Each row was made from one small tree. The marks that hang from a mark follow it in brackets, in alphabetical order. Every link used is in the known rows. Write each row's tree.
Known rows
vibon(lizili(fotal gifik tase)): -0.55	-0.56	-1.00	1.42	1.38	0.36	0.33	-0.20	-3.62	-0.30	0.77	-0.58	-0.68	-3.35	2.06	0.30	-2.56	-2.94	-1.97	-1.11	-3.06	0.82
fotal(lizili(leko vibon)): 0.20	-0.04	0.51	-0.17	-0.37	0.86	-7.75	-1.42	4.63	0.85	-3.06	1.57	-2.27	1.64	1.45	3.93	3.16	1.63	3.75	-0.41	3.55	-1.81
rati(lizili(fotal leko tase)): -0.87	-0.39	-0.78	1.37	-0.73	-1.29	2.57	1.31	-1.40	-1.81	-0.57	-4.29	-2.41	-3.06	2.65	0.02	-0.44	1.12	-1.15	-0.92	-2.84	-0.54
tase(lizili(fotal leko)): -1.19	-0.58	0.48	1.09	0.46	0.50	-3.92	0.75	0.39	-1.96	-1.40	1.04	-4.69	-3.92	1.61	4.17	-0.73	-1.17	1.74	-2.34	-0.80	-1.69
rati(lizili(gifik vibon)): 0.42	-1.48	-2.34	-3.99	-0.28	0.38	3.12	0.07	3.72	-1.18	2.35	0.24	0.79	4.24	1.24	4.94	1.51	-0.37	3.52	0.73	1.61	1.75
vibon(lizili(gifik(rati))): 0.66	-0.70	-1.90	-0.87	-0.60	0.38	-1.11	-0.64	-4.07	-0.58	4.45	5.13	1.42	-1.08	0.90	2.37	-3.39	2.05	2.54	0.06	1.84	1.24
fotal(lizili(gifik)): -1.28	-2.76	-1.50	-2.90	0.16	0.00	-5.96	-1.56	2.72	-2.31	0.79	2.18	-3.36	-0.41	4.24	7.64	2.07	-0.12	3.85	-0.09	3.98	1.22
tase(lizili): -1.37	-4.23	-0.17	-0.74	-0.55	0.31	-6.47	0.23	1.93	-3.29	1.60	2.77	-4.83	-4.00	0.84	8.85	-1.38	1.85	4.07	-2.58	1.64	-0.68
gifik(lizili(leko vibon) rati): 2.84	1.99	3.14	0.45	-1.14	-0.04	0.29	0.10	1.86	1.87	0.42	4.07	3.98	3.33	-5.14	-4.10	0.37	6.24	0.28	1.33	4.06	-1.54
vibon(lizili(leko)): 2.32	-1.03	-2.22	2.27	-0.05	0.58	-4.22	-0.15	-2.13	-1.40	-2.92	2.81	-3.38	1.01	0.93	4.66	-3.06	3.56	2.55	-2.43	1.28	-0.21
fotal(lizili(gifik tase vibon)): -0.58	-1.24	2.40	-1.01	0.06	0.27	-4.56	-2.20	4.32	0.74	0.20	-0.27	-0.78	0.12	1.50	3.57	4.02	-1.88	1.30	0.78	0.91	0.11
lizili(tase): -0.77	-3.45	0.18	1.58	-1.39	-1.18	-3.00	-0.11	0.41	-0.13	1.17	-2.17	-0.16	-3.40	-0.66	4.45	-0.39	2.98	0.07	-1.19	0.14	-0.02
tase(lizili(gifik leko)): 0.60	-1.09	-0.37	0.29	0.23	0.25	-2.55	-0.19	2.02	-4.00	-2.00	2.50	-4.78	2.05	0.90	6.86	1.18	-1.36	3.57	-1.40	1.24	0.92
leko(lizili(fotal tase)): -1.91	-1.68	-0.22	-1.04	-0.01	0.35	-1.59	0.58	-2.52	0.91	0.16	-2.92	-1.75	-3.88	-2.69	-2.81	-2.31	-0.06	-3.75	-0.47	-2.61	-0.79
lizili(fotal gifik leko tase): -0.30	1.11	0.26	2.59	0.42	-0.95	2.21	0.02	-0.66	0.41	-1.97	-3.06	0.65	0.21	0.72	-1.89	1.75	-3.15	-2.58	0.12	-2.66	0.39
leko(lizili(fotal gifik)): -1.19	-0.86	-3.19	-4.37	0.94	1.25	0.68	0.15	-1.05	0.42	0.14	-0.17	-1.41	1.46	-1.30	-1.09	-1.02	-2.85	-1.57	0.61	0.10	1.34
leko(lizili(fotal gifik tase vibon)): -0.78	0.65	0.60	-2.36	0.81	1.35	2.35	-0.48	0.56	3.38	-0.56	-2.27	1.29	1.85	-3.98	-5.35	0.76	-4.46	-3.99	1.50	-2.68	0.28
leko(lizili): -0.27	-3.25	-2.68	-3.51	-0.90	0.89	-3.99	0.12	-0.28	-0.52	-0.38	0.90	-2.80	0.65	-3.10	3.03	-2.25	3.48	0.93	-0.71	2.15	0.23
rati(gifik(lizili(fotal leko tase))): 1.27	0.78	4.78	3.16	0.65	-1.96	4.38	1.25	0.18	-3.29	-4.24	-2.52	2.39	1.91	-1.66	-5.74	-1.84	1.36	-3.54	0.27	-1.98	1.69
leko(lizili(vibon)): 0.37	-1.58	-1.08	-3.64	-0.72	1.60	-3.51	-0.25	1.98	1.98	-0.99	1.32	-0.52	3.02	-5.10	0.78	-0.70	1.67	0.76	0.10	2.17	-0.74
gifik(rati(lizili(tase vibon))): -0.88	-0.95	1.52	-0.44	-2.56	-0.76	1.10	0.47	-0.26	0.10	6.37	-0.73	3.35	-3.17	-1.68	0.21	-0.62	4.01	1.47	1.12	-0.43	-1.08
rati(lizili): -0.66	-3.85	-2.92	-2.56	-1.25	-0.68	-0.70	1.09	0.84	-3.54	2.57	-0.39	-2.27	-1.37	2.34	7.78	-1.47	4.31	3.97	-1.13	2.03	0.97
tase(lizili(fotal gifik leko vibon)): 0.02	2.22	1.45	-0.19	1.73	1.48	0.39	-0.23	3.48	0.43	-2.41	1.47	-1.73	1.63	0.44	0.85	2.48	-5.85	1.27	-0.53	-0.95	-0.73

Write each row's tree
-0.25	0.51	-3.16	-1.58	0.69	-0.53	5.20	1.19	0.02	-2.69	-0.27	-1.62	-1.74	1.90	3.98	1.44	0.80	-1.74	1.24	-0.02	-0.43	1.97 | rati(lizili(fotal gifik leko))
-0.45	0.52	-1.11	0.51	0.17	-1.29	5.75	0.93	-1.01	-2.39	-0.41	-3.99	-1.58	-0.07	3.06	-0.42	1.05	-2.18	-1.30	0.28	-3.09	1.71 | rati(lizili(fotal gifik leko tase))
-0.43	0.50	-0.32	-1.07	-0.88	-0.46	-4.27	-1.49	-0.46	-1.16	1.26	3.25	-0.64	0.63	2.53	1.89	2.00	1.47	3.63	1.23	3.83	0.42 | fotal(lizili(gifik(rati) leko))
-1.42	-0.21	1.20	1.60	-0.49	-2.13	5.72	1.81	-1.14	-4.95	-1.56	-5.30	0.39	0.33	2.76	-1.43	-2.14	-0.41	-0.17	0.06	-4.30	2.18 | rati(gifik lizili(fotal leko tase))
0.71	1.94	1.51	0.40	-0.21	-0.67	1.16	1.19	-1.95	0.85	1.62	2.01	2.58	-1.82	-2.29	-6.20	-1.47	4.81	-2.00	0.61	2.44	-1.56 | gifik(lizili(fotal leko) rati)
-0.77	2.46	-0.72	0.04	0.06	-0.62	2.81	0.20	-2.23	1.26	2.41	0.41	3.93	-0.23	0.27	-4.30	0.44	-1.26	-0.22	1.38	0.66	0.18 | lizili(fotal gifik(rati) leko)
-2.47	0.54	1.31	0.45	-0.41	-1.30	2.77	-0.02	-2.99	2.10	5.84	-1.40	4.87	-4.73	-0.11	-3.94	-0.27	-1.77	-2.24	1.29	-1.61	0.10 | lizili(fotal gifik(rati) tase)
1.07	-0.46	0.75	1.52	-1.48	-0.64	1.39	0.45	2.04	-0.91	-1.13	-2.67	-0.70	1.58	-0.61	1.99	1.64	2.47	0.93	0.00	-1.22	-0.66 | rati(lizili(leko tase vibon))
0.20	0.02	3.98	0.78	0.74	0.16	0.62	0.45	2.81	2.53	-0.30	-1.14	2.83	-2.17	-3.24	-4.38	0.39	1.59	-4.15	-0.05	-0.28	-1.98 | gifik(lizili(fotal tase vibon))
1.01	1.32	-0.83	3.47	1.31	0.15	1.51	-0.35	-3.83	-0.57	-2.83	-0.19	-1.56	-0.27	1.71	-1.27	-1.70	-2.89	-2.55	-0.98	-3.61	0.41 | vibon(lizili(fotal gifik leko tase))
-0.12	1.79	0.61	0.97	0.34	0.59	-0.64	0.13	2.42	3.85	-2.62	-1.36	1.74	0.58	-0.76	-2.24	1.82	-1.08	-0.07	-0.24	0.27	-2.18 | lizili(fotal leko vibon)
0.10	2.73	2.12	2.17	0.96	-0.12	3.26	-0.58	2.04	2.72	-2.92	-3.04	2.81	2.15	-1.09	-4.24	3.54	-4.56	-2.87	1.03	-2.49	-0.62 | lizili(fotal gifik leko tase vibon)
-0.77	0.10	0.47	3.34	-0.12	-1.08	-0.44	0.25	-0.94	0.76	-1.77	-3.55	-0.20	-3.26	0.00	-1.55	0.26	0.05	-2.41	-0.90	-2.17	-1.28 | lizili(fotal leko tase)
0.03	1.99	-2.06	-1.91	0.79	0.39	6.23	0.59	2.42	0.63	-0.62	-1.21	0.46	4.27	2.15	-0.45	2.28	-3.39	0.75	1.00	-0.75	0.82 | rati(lizili(fotal gifik leko vibon))
0.53	-0.82	0.06	1.42	-1.01	-0.31	-0.54	-0.82	-4.96	-0.89	4.45	2.77	1.76	-2.63	-0.46	0.82	-3.42	1.45	0.08	0.01	-0.87	1.05 | vibon(lizili(gifik(rati) tase))
0.80	0.71	2.73	1.07	-0.13	0.05	-3.81	-2.09	4.27	0.04	-3.22	-0.09	-1.39	3.03	1.21	1.93	4.80	-1.75	0.93	0.93	0.71	0.13 | fotal(lizili(gifik leko tase vibon))
-0.74	0.58	-1.34	-4.81	1.12	2.11	1.29	-0.20	1.35	3.30	-0.35	-0.23	1.12	3.68	-3.01	-3.64	0.53	-4.25	-1.58	1.31	-0.06	0.43 | leko(lizili(fotal gifik vibon))
0.91	-2.31	-0.82	1.59	0.35	0.09	-1.19	-0.83	-2.16	-1.67	0.46	1.08	-1.62	-0.27	0.95	4.63	-2.41	0.15	-0.12	-1.18	-1.55	1.69 | vibon(lizili(gifik tase))
1.81	2.05	4.02	3.00	0.89	-0.15	1.56	0.48	2.47	2.38	-3.37	-0.96	2.01	0.63	-3.50	-6.37	1.44	1.68	-4.77	0.12	-1.00	-1.98 | gifik(lizili(fotal leko tase vibon))
1.99	1.33	-1.65	0.93	-0.58	0.26	-0.70	-0.65	-4.48	-0.67	1.06	4.87	0.80	2.07	0.14	0.69	-2.65	1.90	2.13	0.16	1.41	0.99 | vibon(lizili(gifik(rati) leko))
-1.80	0.47	-2.19	-4.15	-0.21	0.93	1.92	0.01	-3.80	1.81	4.40	1.46	2.18	-0.97	-2.56	-5.22	-2.20	-1.23	-1.33	2.00	0.53	0.52 | leko(lizili(fotal gifik(rati)))
-0.28	0.97	-1.19	-0.84	0.00	0.41	2.57	1.12	1.78	1.03	-0.87	-1.81	-0.09	0.63	1.44	-0.19	0.90	-0.24	1.23	0.05	-0.41	-1.27 | rati(lizili(fotal leko vibon))
-0.08	1.13	-2.06	0.37	1.27	-0.25	1.55	0.07	0.49	0.46	-1.94	-1.04	0.20	1.97	1.90	-0.42	1.72	-2.79	0.10	-0.02	0.19	0.93 | lizili(fotal gifik leko)
2.05	2.25	2.06	0.54	1.15	0.64	0.82	0.62	3.51	2.82	-3.31	0.69	1.56	2.59	-2.57	-4.65	1.27	1.67	-1.91	0.04	2.17	-1.64 | gifik(lizili(fotal leko vibon))
-1.03	0.18	1.15	-3.33	-1.04	0.60	-4.71	-1.95	2.41	1.50	4.44	3.62	2.39	-0.14	1.07	1.41	2.80	0.05	3.92	1.94	4.08	-0.62 | fotal(lizili(gifik(rati) vibon))
1.12	-0.56	0.51	2.82	-0.40	-1.38	0.54	-0.62	0.42	-1.34	-2.25	-1.86	-0.19	2.79	-0.72	2.22	2.04	-0.30	-0.39	0.18	-0.71	1.61 | lizili(gifik leko tase)
0.54	0.55	-2.17	2.04	0.95	0.92	-2.24	0.30	-3.34	0.01	-2.58	1.60	-2.61	-1.99	2.19	0.49	-3.19	0.50	0.27	-2.44	-0.60	-1.11 | vibon(lizili(fotal leko))
-0.87	0.68	-1.75	-1.07	0.72	0.71	0.58	-0.09	-5.25	0.88	4.93	3.47	2.23	-3.56	1.85	-1.83	-4.13	-1.15	0.52	0.03	0.33	0.22 | vibon(lizili(fotal gifik(rati)))
0.86	1.93	3.67	2.94	-0.63	-1.49	2.02	0.89	-2.65	1.15	1.62	0.27	3.08	-3.61	-3.06	-7.65	-1.29	4.31	-4.33	0.67	-0.13	-1.57 | gifik(lizili(fotal leko tase) rati)
